Each row was made from one small tree. Brackets hold a mark, then the marks that hang from it, in alphabetical order. Every link used is in the known rows. Write each row's tree.
In the rows, 128 means zero.
Known rows:
(dupur batu (tizom gefig)): [183 139 153 139 134 115 139 136 120  88 108 148 125 124 114 167 111 141
 134 102 110 173 122 173 127 160 157 131 126 140 117 143 112 121 149 117
 121 178 119 155 109 128  95 114 123 133 109 127 125 137 161 165 158 122
 133 130 130]
(tovu (neka pinif tizom)): [111 119 168  99 174 138 138 108 149 133 123 146  91 143  93 132 128 116
 118 125 108 149 134 149 122 138 124 115 147 159 148 148 142 161 137 155
 110 147 132 125 140  92 104 135 125 134 141 133 177 135 119 132 142 118
 122 128 165]
(neka dupur (gefig dopo) (tizom (pinif puvu)) tovu): [ 86 151  94 125 220 138 134  67 137 122 158  86  57 169 106 110 159 116
 117 177 179 141 158  64 111  91 101 131 129 152 160 157 115 132 146 204
  72 115 188 128 145  86 105  89 114 143 137 100 172  89 146 106 142  88
 132 103 158]
(pinif dopo neka): [106 170 135  88 131 145 134  92 140 120 124 132 153 119 119 111 101 135
 129 129 112 123  94 140 112 165 126 168 143 137 127 124 128 129 156 109
 133 176 107 139 124 125 135  74 167 117 180 165 172 103 114 164 133 151
 111 156 152]
(tovu (neka (dupur batu) pinif)): [131 126 139  90 154 137 152 103 146 115 116 141  82 142 105 141 119 151
 136  98 118 164 141 150 125 147 137 147 151 177 131 156 153 175 150 149
 109 161 143 144 149 125 118 150 118 131 134 115 190 120 122 124 154 124
 116 118 158]
(gefig (tizom batu (neka dupur tovu) pinif)): [121 132 113 134 188 117 142  98 114 152  88  83  88 146 141 136 170 127
 152 113 148 134 143 125 135 111 103  64 108 164 132 169 150 123 135 159
  99 135 142  79 147 105  72 144 104 134 132  60 155 160 146 149 151  72
 113  96 108]
(tovu (neka pinif)): [119 122 168  93 158 133 159 105 150 140 103 150 103 128  91 135 127 125
 120 103 112 142 129 166 128 157 121 117 149 148 148 145 150 160 146 127
 130 148 116 119 140 117 107 137 139 129 136 127 182 135 121 138 154 133
 123 116 167]
(tizom (batu (dupur (neka pinif)))): [110 128 120 118 146 112 143 115 122 150 103 126 121 121 113 133 133 151
 144  65 122 113 125 157 140 119 135 119 120 174 145 156 156 161 127 110
 117 163 138  84 141 128 115 138 127 136 142  79 190 141 144 160 161 135
  98 111 129]
(neka gefig pinif): [108 123 137 115 191 124 169 108 148 131 122 123  63 142  99 125 141 117
  92 122 149 132 136 162 134 141 104 133 135 118 168 133 124 171 164 145
 135 134 141 101 130  79 116 130 162 135 142 137 181 106 140 156 158 152
 123 103 162]
(neka pinif): [121 124 134 108 173 119 140 103 143 130 109 132  95 141  99 134 130 119
 108 113 138 129 118 168 141 138 120 117 136 143 153 129 132 161 149 131
 128 146 131 109 135 100 106 129 170 141 135 121 190 129 138 145 158 155
 114 114 165]
(tizom batu dupur): [127 154 124 121 156 111 173  98 114 119  85 123 100 128 122 134 157 157
 151  97 128  95 131 168 133 135 123  99 135 139 124 138 138 138 145 114
 128 163 132  76 126 133  73 147 156 129 137  62 158 155 143 173 162 119
 104 128 138]
(batu (dupur (tizom (gefig (neka (pinif dopo) tovu))))): [147 153 138 136 122 118 111 101 131 160 131 122 116 102 132 145 133 131
 141 109 141 157 124 127 123  96 125 122 147 177 159 178 122 118 134 167
  98 138 128 143 146 111 120  98 142 149 125 113 155  93 163 147 145 129
 127  96 123]
(pinif dopo puvu): [114 178 131  97 125 128 157  83 154 101 127 137 151 137 116 130 115 107
 115 139 119 133 101 128 118 165 141 168 140 126 123 133 122 110 151 109
 126 150 127 141 113 147 119  82 162 116 165 160 166 111 100 133 140 157
  98 164 174]
(tovu (neka gefig (tizom batu dupur (pinif puvu)))): [107 144 151 113 182 131 212 108 131 139 118 108  63 139 106 124 166 156
 137 133 141 134 159 127 114 160 107 124 142 154 128 161 135 159 139 138
  96 145 144  89 127 142  69 131 106 115 148  96 146 148 118 144 146  74
 111 126 134]
(pinif (neka (dupur (tizom batu)) tovu) puvu): [120 151 101 114 173 109 122  85 136 126 150 135 147 142 129 141  96 155
 120 150 127 124 130  90  95 149 149 167 129 161  94 141 108 161 135 136
  89 171 161 125 129 152 154  86 135 147 134 128 167  95  90 109 128 126
 107 131 142]
(batu (dupur (neka gefig tovu))): [117 124 115 122 161 120 126  95 126 128 135 143  91 109 106 109 133 127
 128  65 133 119 127 143 119 110 127 121 110 138 166 157 146 150 129 126
 120 154 147 122 147 106 138 112 126 147 144 114 187 114 159 146 149 129
 121  94 156]
(tizom (batu dupur) (gefig dopo) (neka tovu) pinif): [126 143 140 120 159 135 144  99 105 181  66  69  92  90 134 122 210 144
 182  79 162 138 153 117 152 101  93  54 127 181 155 190 150 115 137 127
  95 123 118  81 151 134  68 141  96 116 105   4 138 171 190 193 162  67
 132  80  72]
(tovu (neka (dupur batu tizom))): [162 133 148 108 142 125 145 113 134  93 131 166 114 140 113 165 102 145
 146  98  92 170 135 156 120 155 163 138 147 160 117 151 145 144 137 143
 114 182 134 170 137 140 117 131 104 137 129 120 159 112 129 122 148 106
 122 135 157]
(gefig (dopo (pinif (neka dupur) puvu))): [109 169 131  97 153 161 147  79 144 131 119 100 138 129 116  96 117 113
 118 142 150 102 113  96  94 174 128 151 151 149 149 120 140 106 159 145
 102 133 125 143 145 149 100  75 147 133 150 107 206  97 105 124 141 122
 119 142 155]
(pinif (dopo (gefig (neka dupur tizom))) puvu): [113 186 104 106 131 137 162  88 150 107 140 103 132 137 151 100 120  87
  99 156 120 120 129  96  77 161 137 163 158 135 147 159 113 100 156 165
  93 137 143 144 126 126 116  90 133 120 159 161 174  86 106 118 138 113
  97 155 136]
(gefig tizom): [130 149 154 136 158 113 137 102 136 107 105 126 129 152 116 139 126  93
 113 110 116 118 108 166 123 142 117  90 106 120 153 122 135  79 144 150
 138 146 124 123 126  88  89 124 150 131 141 123 160 143 130 152 155 135
 123 140 159]
(gefig dopo tizom): [121 164 155 138 145 125 138  90 136 111  95 103 140 151 104 136 125  75
 125 128 115 116 110 143 123 140 114  87 107 121 163 123 144  35 154 170
 139 130 117 139 132  83  74 107 135 129 147 101 161 133 129 148 155 132
 149 137 156]
(batu (dupur (neka (gefig dopo)))): [118 146 125 123 142 130 150  99 128 131 119 130 113 112 104 111 133 113
 130  72 125 111 128 146 130 128 125 117 115 132 171 147 155 108 135 131
 129 153 130 135 144 118 120 113 125 130 153  96 188 110 154 161 158 131
 130 115 146]
(dupur (tizom (pinif dopo))): [149 149 137 131 144 114 154 115 121 132 131 140 129 133 118 156 122 131
 144 133 128 161 106 150 141 145 143 135 147 147 129 143 129 117 146 120
 117 159 108 134 127 122  83  82 150 145 160 140 149 113 158 153 143 127
 114 131 151]
(batu (dupur (neka tovu) (tizom gefig))): [163 126 132 141 128 108  93 114 112 142 128 160 133  90 116 146 127 139
 149  67 127 140 126 151 126 111 154 105 114 153 148 166 131 125 115 111
 103 158 127 137 142 127 120 102 112 158 107 103 158 125 180 151 150 118
 135  90 127]
(tizom (neka dupur tovu) pinif): [129 121 102 108 198 134 133  87 116 147 105 120  66 125 137 115 172 129
 148 107 168 147 142 134 141 106 110  75 142 157 139 166 147 169 129 136
  94 140 135 111 153 120  97 138 137 146 134  73 184 141 165 138 153  88
 107  87 132]
(tovu neka): [123 136 182  87 151 136 159  99 146 113 102 161 123 121 103 131 130 115
 127  91  97 132 130 175 121 164 130 103 149 126 139 141 151 134 143 113
 141 165 111 128 132 126 111 130 140 121 137 119 168 140 124 145 149 122
 122 139 171]
(dopo (gefig (neka dupur))): [136 149 118 110 159 128 167 100 134 112 108 114 104 120 153  97 141  98
 100 101 128  95 142 155 100 156 127 105 156 114 170 150 131 114 162 160
 125 146 129 117 135 104 108 134 149 127 124 110 186 105 148 144 163 110
 113 126 131]
(pinif (dopo (gefig neka)) puvu): [121 187 126 102 111 135 188  94 152 117 116 109 146 114 140 100 118  84
  94 135 114 118 116 123  89 188 135 161 157 112 144 156 120  90 169 131
 125 139 114 144 117 146 111  87 146 117 162 166 168 103 104 135 144 139
 102 153 139]
(neka gefig tizom tovu): [100 129 130 128 213 131 114  90 133 101 148 128  57 149  95 114 142  99
  98 141 134 136 147 125 104 101 111 118 119 121 161 143 109 158 149 172
 112 146 173 114 130  52 122 106 134 151 144 144 159 111 154 138 140 117
 131 115 170]
(dopo (gefig (tizom dupur)) (pinif neka puvu)): [149 162 131 133 134 139 174 111 140 142 117  89  98 100 130  94 121 108
 107 117 166  87 106 111  61 221 127 143 134 131 155 116 125  81 162 134
 108 107 113 113 126 147  43  88 125 138 139 143 184 127 107 144 149 103
 113 129 124]
(batu (dupur (neka (tizom gefig)))): [131 131 136 126 142 126 103 116 122 127 120 144 124 106 121 116 140 128
 141  69 126 124 127 159 128 116 137 102 113 156 162 150 135 128 116 119
 100 161 131 124 136 115 116 120 124 131 121  97 171 141 165 165 154 109
 117 123 127]
(gefig neka): [123 148 155 113 155 135 168 103 131 115  87 124 137 128 134 106 129 100
 107 109 111 113 120 172 123 144 111  90 153 118 151 151 144 125 151 150
 137 166 111 128 130 116 113 119 176 130 147 114 181 130 126 141 156 138
 112 132 144]

Which tree is each row?
[144 131  89 139 151 131 180 113  97 137 112 110  38 114  91 121 145 180
 160  88 167 149 134 138 132 130 125 129 120 158 122 165 152 179 147 122
 107 154 137 129 149 139  66 105 112 157 153 105 177 153 171 149 163 100
 129  77 121]  (tizom (dupur batu (neka gefig tovu)) pinif)
[117 172 102  89 134 138 132  86 143 117 141 122 123 113 141 100 110 134
 123 126 129 110 114 124  87 169 139 178 155 132 144 126 117 122 168 120
 116 161 128 132 132 117 136  89 144 114 160 162 181  74 130 162 139 125
 106 148 140]  (pinif (dopo gefig) (neka dupur))
[102 143 101 105 174 130 143  73 148 139 124 107 100 144 132 113 130 116
  99 145 154 126 138 108 112 115 111 127 151 159 145 168 131 165 144 190
  91 132 157 132 154 120 136 116 164 150 130 118 207 100 103  87 146 142
 108  98 150]  (gefig (neka dupur (pinif puvu) tovu))
[117 146 122 141 143 124 122  86 128 138 125 109 101 118  98 116 134 102
 136  83 132 118 126 119 118 106 117 104  91 140 177 158 155  80 133 166
 122 131 146 136 151  90 107  98  99 145 150 101 180 112 153 146 152 122
 148  94 145]  (batu (dupur (neka (gefig dopo tizom) tovu)))
[127 142 107 140 157 126 127  91 131 129 113  80  82 163 127 135 118 118
 118 125 138 149 127 114 113 102 108 110 123 181 149 172 148 124 153 233
 100 140 156 150 160  84 104 126 126 157 135 117 190 115 116  99 154 123
 125  91 127]  (gefig (neka (dupur batu) pinif tovu) tizom)
[149 151 174 103 131 149 151 102 144 133 120 137 138 114 118 137 132 120
 133 132 129 146 147 122  96 176 146 126 169 146 145 150 137  94 144 140
  91 125 114 147 142 158  87 102  98 125 110  99 163 105 130 117 141  84
 135 127 148]  (tovu (neka (dupur (tizom (gefig (dopo (pinif puvu)))))))
[171 138 166 134 132 132 143 122 122 132  92 132 142  97 123 145 145  94
 139 121 110 153 136 164 138 155 130  78 138 122 136 155 129  81 137 123
 116 140  92 142 123 128  83 121 118 126 114  93 132 133 158 172 153 102
 151 117 113]  (dupur (tizom (gefig dopo) neka))
[149 152  95 154 129 115 165 107 108 131 106  99  94 136 103 137 126 152
 155 105 155 147 105 120 122 150 133 118  92 168 107 158 148 113 132 142
  95 139 134 148 141 158  45  95 103 153 148 115 169 174 124 120 151 107
 126  98 119]  (gefig (tizom (dupur batu (neka tovu)) (pinif puvu)))
[106 167 163 131 137 149 152 109 127 143  87  64 151 136 111 113 129 108
 131 125 127  96 110 113  95 170 111 111 121 154 156 121 154  58 168 159
 127 128 107 100 144 109  58  90 111 131 158  94 169 135 115 163 147 105
 135 138 125]  (gefig (dopo (pinif neka)) (tizom batu))
[112 177 100 102 149 133 172  80 137 146 127  92 104 126 143 101 145 118
 117 141 166 134 127  89 100 144 128 149 157 147 148 173 124 124 163 151
  92 123 136 129 144 137  97  80 134 130 147 132 178 101 133 120 143 106
 102 117 128]  (tizom (pinif (dopo (gefig (neka dupur tovu))) puvu))
[100 131 152 109 172 125 174 100 151 143 120 106  74 154 115 144 149 135
 114 122 129 130 162 139 115 141 102 127 131 146 157 152 148 139 157 180
 116 132 149  86 148  89 109 153  94 114 133 108 168 109 115 138 153 100
 127 107 143]  (tovu (neka dupur (gefig (tizom batu)) pinif))
[110 130 122 102 192 159 127  87 136 131 144 110  69 121 118  86 135 138
 104 123 170 110 135 113  83 146 115 151 150 138 166 129 131 174 164 151
 108 141 144 108 150 102 123  87 140 150 145 132 202  86 146 136 140 109
 118 105 160]  (dopo (pinif (neka dupur gefig tovu)))
[ 88 154 139 127 160 145 163 106 132 145  90  70 123 154 110 116 140  97
 120 152 110 119 141 118 127 116  98  92 145 174 160 165 142 113 157 204
 107 137 131 113 147  86  88 123 135 136 158  84 182 127 116 137 154 115
 129 123 114]  (gefig dopo (neka pinif (tizom batu)))
[120 141 131 106 160 149 193 110 132 149 105 105  75 113 128 108 165 118
 133 125 146 159 130 148 140 153  99 117 146 122 146 155 144 144 154 118
 124 141 102 115 130 124  89 110 135 115 180 132 156 126 153 176 148 106
 108 112 128]  (tizom (neka gefig) (pinif dopo))
[112 114 126 117 158 132 168 120 134 144 122 131  94 126  91 115 121 124
  99 107 132 126 131 170 128 154 123 135 123 119 154 140 144 175 153 122
 127 147 127 108 142 103 122 115 134 139 155 149 195 118 138 145 154 145
 126  95 151]  (dupur (neka gefig pinif))
[121 160  90  97 168 133 117  79 140  95 142 128 118 147 119 120  90 153
 116 129 135 141 118  93  97 151 141 183 125 163  99 136 118 171 144 140
  96 174 165 165 130 157 154  88 139 136 139 148 185 103  86 106 135 139
 107 132 150]  (pinif (neka (dupur batu) tovu) puvu)
[102 183 105 103 135 126 197  95 121 158 107  92 125 119 129 118 143 193
 165 139 160 115 109 109 124 174 115 167 144 172  90 143 135 148 151  95
  99 157 118  95 122 191  71  84 151 112 176 104 158 140 102 161 142 116
  89 141 111]  (tizom batu dupur (pinif dopo neka puvu))
[116 152 126 148 159 128 178  91 141 148 110  79  57 144  92 128 149 110
 120 143 162 117 130 136 131 130  84 109 115 129 179 131 139  83 163 198
 124 102 137 116 145  75  54 127 136 136 150  99 174 110 134 154 161 130
 156  96 143]  (neka (gefig dopo (tizom dupur)) pinif)
[108 139  92 118 216 118 106  74 130 117 150 119  76 166 119 120 148 128
 123 150 172 145 143  91 117  92 124 123 130 170 135 153 114 163 126 170
  70 136 179 122 142 103 107 101 140 152 125 106 178 121 139 100 137  96
 102 115 164]  (neka dupur (tizom (pinif puvu)) tovu)
[ 90 135 136  93 169 153 143  89 159 130 158 131  63 150 105 122 136 126
 123 153 129 157 152 115 110 124 115 165 158 163 158 155 137 164 151 181
  94 139 155 129 149  80 128 120 109 123 163 153 176  75 126 128 135 102
 121 123 168]  (tovu (neka dupur gefig (pinif dopo) tizom))
[119 155 126 124 158 145 119  93 123 142 123  98 129 128 111 116 124 132
 146 139 139 112 130  90  95 139 137 130 149 171 143 137 142 115 159 159
  98 140 134 117 154 116  96  78 115 158 146  87 182  95 141 134 138  99
 134 119 141]  (gefig (dopo (pinif (neka (dupur (tizom batu)) tovu))))
[129 160 123 132 150 158 132  77 140 139 108  80 108 135 122 106 144  61
 129 146 155 129 125  82  96 140 113  89 121 153 155 152 155  60 143 192
  91  92 135 140 157 124  57 100  98 148 140  88 189 125 112 109 142  90
 133 111 138]  (gefig (dopo (pinif puvu)) (tizom (neka dupur tovu)))
[ 87 191 127 116 133 128 165  92 154 132 141  90 146 133 132 118 112 137
 115 137 124 119 107  93  93 171 111 196 109 145 127 133 122  93 152 139
 121 156 141 123 118 140 137  77 124 100 180 162 151  87  78 155 129 139
 103 155 128]  (pinif dopo (neka (gefig (tizom (batu dupur)))) puvu)
[129 145 104 141 182 124 119  87 135  88 142 106  51 163 112 136 131 123
 115 119 144 151 142 116 106 106 117 139 100 138 148 149 123 127 161 197
 114 147 181 141 140  71 120 121 107 142 134 131 160 101 147 129 150 114
 132 103 156]  (neka (dupur batu) (gefig tizom) tovu)
[122 165 169 103 134 162 153 102 142 139  93  98 148  99 112  99 136 113
 114 135 153 112 121 123  97 191 116 132 145 129 152 125 127  93 168 116
 112 122  99 124 128 151  85  81 138 112 118 110 169 131 126 159 148 119
 138 135 125]  (tizom (gefig (dopo (pinif neka puvu))))
[175 113 125 144 161 124 173 143 130 119 120 132  69 131 105 155 111 122
 119 115 111 194 133 160 136 158 137 141 133 148 124 156 132 167 149 142
 120 164 131 154 126 118 104 136 108 150 151 146 153 114 139 146 154 125
 127 103 127]  (dupur batu (tizom (neka gefig pinif)))
[ 97 128 129 124 191 117 133 114 133 128 116 115  94 163 105 138 138 126
 120 132 124 130 134 139 132 112 120 117 127 171 144 143 123 172 148 150
 109 150 153  81 130  77  96 137 140 140 139 108 170 141 134 150 154 123
 105 129 144]  (neka pinif (tizom batu))
[146 164  95 120 132 148 229 107 126 132 110  91  55 113 122 117 156 151
 158 124 164 173 123 124 133 169 109 157 141 153 107 168 144 149 151 120
 104 143 121 149 122 189  57 111 123 117 180 122 152 139 126 157 149 101
 102 116 108]  (tizom (dupur batu) (neka gefig) (pinif dopo puvu))
[125 144 113 109 134 125 162 111 135 167  99 100  90 101 139 118 159 119
 147  79 128 133 129 134 130 136 123 125 140 176 154 170 143 141 146 117
 117 135 131  83 138 126  97 154 110 122 153  90 166 122 149 181 159 114
  92 111 102]  (tizom (batu dupur) (neka (pinif (dopo gefig))))
[141 176 118 128 131 137 158 106 119 114 118  99  85 131 119 133 151 162
 160 142 161 166 120 120 126 141 124 155 133 177 113 157 115 129 146 129
  77 143 133 142 114 155  50  96 127 115 138 116 133 155 147 158 150  96
 110 136 113]  (neka (tizom (dupur batu) gefig (pinif dopo puvu)))
[117 193 101 107 122 129 142  82 158 119 150 101 148 131 145 111  98 111
 105 149 133 114 105  92  72 194 137 193 128 131 129 125 111  78 163 143
 105 137 135 146 124 134 124  73 126 110 160 179 170  79  86 137 131 124
 105 156 135]  (pinif (dopo (gefig tizom)) (neka dupur) puvu)
[119 169 127 132 134 119 178 103 130 159  93  79 129 131 147 136 159 123
 159 103 137 145 113 114 137 144 108 108 106 176 131 164 153  81 127 136
 107 134 120 105 131 157  69 119 109 111 164  85 147 150 115 161 145  97
  90 129 103]  (gefig (tizom (batu dupur) neka (pinif dopo puvu)))
[133 135 144 115 154 125 124 101 115 149  81 112 100  88 141 124 187 136
 158  64 130 133 151 144 132 103 111  70 120 156 143 176 137 144 129 111
 110 147 134  75 138 130 110 161 106 118 102  45 138 163 172 190 157  95
 116  97  90]  (tizom (batu dupur) gefig (neka tovu))
[111 168 150 115 140 164 166  82 139 139  99  81 130 122 109  87 134  75
 107 142 140 115 125  94  91 146 113 105 161 142 165 162 151  94 164 186
 110 114 119 145 152 136  81  73 138 151 150 105 199 123 114 100 143 121
 133 119 145]  (gefig (dopo (pinif puvu)) (neka tovu))
[102 119 128 117 197 125 140  90 147 138 133 120  43 140  88 120 143 119
  97 133 159 136 138 137 123 114 102 132 129 129 168 146 119 183 161 158
 124 128 160 100 141  64 126 120 148 152 136 139 180 105 149 137 151 148
 132  82 168]  (neka gefig pinif tovu)
[121 139 110 128 142 118 197 112 113 129  98 121  98 113 109 117 148 163
 143  91 129  92 142 165 126 149 125 114 126 120 124 147 147 152 146 101
 124 164 129  74 130 135  85 132 125 126 153  89 169 149 144 170 161 111
 116 112 123]  (tizom batu (dupur (neka gefig)))
[130 157 127 126 144 131 141 101 114 137 112 106  87 119 127 123 174 155
 163 139 171 138 128 144 135 118 106 110 141 158 142 149 116 120 145 132
  83 135 118 108 128 113  50 105 147 119 134  98 139 149 178 180 152  85
 118 125 120]  (neka (tizom dupur gefig (pinif dopo)))
[126 148 149 106 152 134 148  98 129 121  90 114 128 116 157 113 157 124
 114 114 135 113 145 174 123 135 105  88 156 119 157 155 129 120 151 153
 111 156 113 114 134 119 119 135 158 109 103  88 167 126 154 158 163 106
 119 120 119]  (tizom (gefig (neka dupur)))
[112 175 134 153 124 126 192  96 124 163  66  47 117 140 119 130 151 119
 145 141 132  93 128 128 129 125  82  71 131 164 154 161 163  56 156 216
 114 120 115 104 152 102  40 134 133 132 153  55 177 145 107 148 164 116
 143 105  98]  (gefig dopo (neka pinif) (tizom batu dupur))
[123 161  85 120  99 115 196 109 126 159 108 106 114 106 112 117 130 155
 143 112 138 104 123 128 108 174 143 160 135 156 116 159 138 144 153  95
 101 132 129  81 135 161  73 112 111 135 159 119 176 139 115 153 154 124
 103 115 112]  (tizom batu (dupur (neka (pinif (dopo gefig) puvu))))
[140 136 146 105 156 151 157 120 133 134 112 111 100  94 124  82 124 109
 100  95 145  97 115 143  76 204 138 141 159 124 172 118 129 132 178 107
 127 140 108 100 132 122  85  94 140 137 142 146 194 118 148 168 149 111
 112 133 134]  (dopo gefig (pinif neka))
[105 147 110 138 158 128 128  81 129 158  92  69  99 150 117 134 157  99
 148 141 134 127 141 100 130  99 101  77 111 171 149 165 154  90 143 199
  98 110 147 100 162  84  77 144  94 139 139  58 171 134 126 139 152 100
 142  92 115]  (gefig dopo (tizom batu (neka dupur pinif tovu)))
[124 150 145 113 145 154 189 109 127 119 133 116  45 133  96 124 147 160
 160 125 132 175 140 129 118 145 112 149 148 167 133 165 144 148 153 152
 104 158 131 145 129 124  69 111 101 123 172 134 151 127 142 156 145  80
 123 127 140]  (tovu (neka gefig (tizom (dupur batu) (pinif dopo))))
